Each row was made from one path, in order. Every step used is in the known rows, and no mark comes twice. Write each row's path.
Known rows
gefa/guzer/zaka/fove/pezur: [ 33  -2  20  27  -7 -24 -14 -31  70  54 -18  12   8  25  11   2 -39  28
  10  30  34]
gefa/guzer: [-47  36 -14 -43   5  44  -3 -49 -14  25  -9  38  13  17  46  22  15  20
 -46  24 -28]
gefa/guzer/zaka: [-40  32   1   7 -38  19   0 -22   4   9  -2  28   0  25  -4  31  27   3
 -21  22  10]
pezur/fove/gefa/deze/guzer: [  5  33  38  26  15  35 -10 -10 -71 -31   2 -30 -12 -60 -60 -29 -29 -27
  31 -17  14]
deze/guzer/zaka/fove/gefa: [ 32 -21 -25  -6 -45 -20  37  12  42 -60  27   8  19   9 -69  -5 -49 -43
  34 -54  28]
deze/guzer/zaka/fove: [ 43  14 -41 -20   7   1  66  27  62 -63  15   2  37  38 -11 -14 -14  -9
  13 -19  19]
guzer/zaka: [ -9  18  -7  -3  -4  54  20  48   3 -10 -14  10  21  16 -38  29  41  -1
  -2  33   2]
fove/gefa/guzer: [-70   0   1 -30 -44  28 -24 -69 -31  22  -2  49 -15  -8 -20  35 -18 -16
 -28  -4 -15]
deze/guzer: [ -2  21 -57 -60  21  48  32  -5 -44 -50 -13  23  34   7  37   0  13  13
 -18  11 -25]
gefa/guzer/zaka/fove: [  6  24  -1  -2 -19  -3  35 -12  84   8  20  24  15  44 -12   5 -13   3
  -9  -4  10]
zaka/guzer: [-27  34 -40 -59   9  41 -42  38 -42  -5 -30 -13  61  -3  39  45  38  -2
 -27  37  -9]
fove/zaka/deze/guzer: [ 10 -30 -98 -64  35 -12  56   5 -35   6  -3  41 -37  47  99 -15 -24  -4
 -18 -70 -34]
pezur/gefa/guzer/zaka/fove: [ -9 -15  25  17 -14 -60   0 -13 108  -9  45 -13  25  19  20  -5  23  21
 -26   6   3]
pezur/gefa/deze/guzer/zaka/fove: [ 66  18  14  30   5 -34  55  21  50 -48  73 -67  17  -4   2 -50  24  18
  42 -26 -15]
guzer/zaka/fove/pezur: [ 69 -10   8  11  15  21  15  39  61  34 -29 -12  31  22 -37  -3 -20  27
  30  46  20]
pezur/fove/gefa/guzer: [-72  -7  53  12   9  16 -67 -41 -12   8 -34  10  -2 -47 -48  22 -33 -27
 -35  18  20]
fove/gefa/guzer/zaka: [-67 -11  15  18 -74   1 -25 -39  -7  14   0  38 -26   1 -71  44  -7 -34
  -1  -8  23]
deze/guzer/zaka/fove/pezur/gefa: [ 63 -64   6  29  14 -73 -14  18  59 -43   0 -50  44  -8  18 -39   4  43
  18  12  20]
pezur/fove/gefa/guzer/zaka/deze: [-64 -36  50  32  -9 -61 -49  25  34  -2   5  26 -50 -32 -65  27 -34 -78
 -14 -22  27]
fove/gefa/guzer/zaka/deze: [-53 -27   6  -9 -66 -48 -13  -2   5   9  31  62 -55  10 -42  41 -15 -68
  -8 -45  -7]

Which path is each row?
[-13   7   3 -33 -35  11   8 -62  52  23  21  38   5  17 -17  18 -58 -20
 -10 -29  -7]	zaka/fove/gefa/guzer
[ 33  79 -27 -34  14  68  58 -12 -78 -15  20  -4   2   2  28 -22  16  20
  19  -2 -35]	gefa/deze/guzer
[  6   0 -15 -26   2   6  43  86  23  -5  14  24 -16  27  -9  25  30 -34
   0  -1 -28]	guzer/zaka/deze
[ 19   3  -9 -42 -15  44  29  13  47   8  20  11  30   3 -46  19 -45 -21
  14 -12 -20]	zaka/fove/gefa
[  11   20   52   73  -14    8  -10   21  -47  -46    5  -43  -24  -50
 -113  -27  -19  -49   57  -17   43]	pezur/fove/gefa/deze/guzer/zaka
[ -23  -76   33   31   -4 -106  -60    0   28   32    4    7  -35   -7
   61    8   25    9  -23   24  -15]	fove/pezur/gefa/guzer/zaka/deze
[ 15  26   7  33 -54  27  30 -13 -70 -29  34  -9 -27 -19 -84  -7  -1 -41
  64 -45   9]	fove/gefa/deze/guzer/zaka
[-24  -4 -70 -43   1  33 -37  12 -54  46 -53  -5  15  21  67  18  20  22
 -28  -6  17]	fove/zaka/guzer
[-36 -41  32   3  15 -25 -82 -69 -16  45 -31  -6  14 -23  75  11  23  64
 -44  63 -18]	fove/pezur/gefa/guzer
[ 85  64 -16   7  -6  18  91  19  31 -34  48 -26  16  24 -21 -41 -11   6
  58 -32   7]	gefa/deze/guzer/zaka/fove
[-35  -5 -23   0  56  14 -71  36 -29  35 -83 -39  25 -12  38  -2   5  10
 -34  10  55]	pezur/fove/zaka/guzer
[ 30  10  52  29  36  37 -28 -12 -49  61  -6 -52   3 -38  36 -15  44  70
  18  64 -51]	fove/pezur/gefa/deze
[ -5 -25 -13 -19  92  12  13  60   8  48 -40   6 -40  18  48  -8 -19 -12
 -35 -16 -14]	pezur/fove/zaka/deze
[  5 -42 -47 -28  86 -28  13  34 -11 -16 -32  11 -34  10  70 -31 -36 -15
 -24 -47   3]	pezur/fove/zaka/deze/guzer
[-38 -49  43  57 -11 -58 -76 -36   4  26 -24 -17  -1 -15  22   8  32  50
 -24  57  11]	fove/pezur/gefa/guzer/zaka
[-33   3  -7 -18 -12 -36   8  10  24  12  26  52 -35  28  17  28  10 -33
 -31 -14 -23]	gefa/guzer/zaka/deze
[ 46 -14  30  65  -1 -35 -27  -3 -52  -9   3 -60 -10 -33   7 -41  41  45
  44  27   3]	fove/pezur/gefa/deze/guzer/zaka
[ 48  -1  19  19  28   0 -24 -30 -75   4   3 -52   8 -39  59 -40  26  65
  23  32 -31]	fove/pezur/gefa/deze/guzer
[ 28  66 -10  15 -15  39  56   8 -48 -30  15 -16  -5   1 -18 -15  35   5
  46 -10  -1]	gefa/deze/guzer/zaka
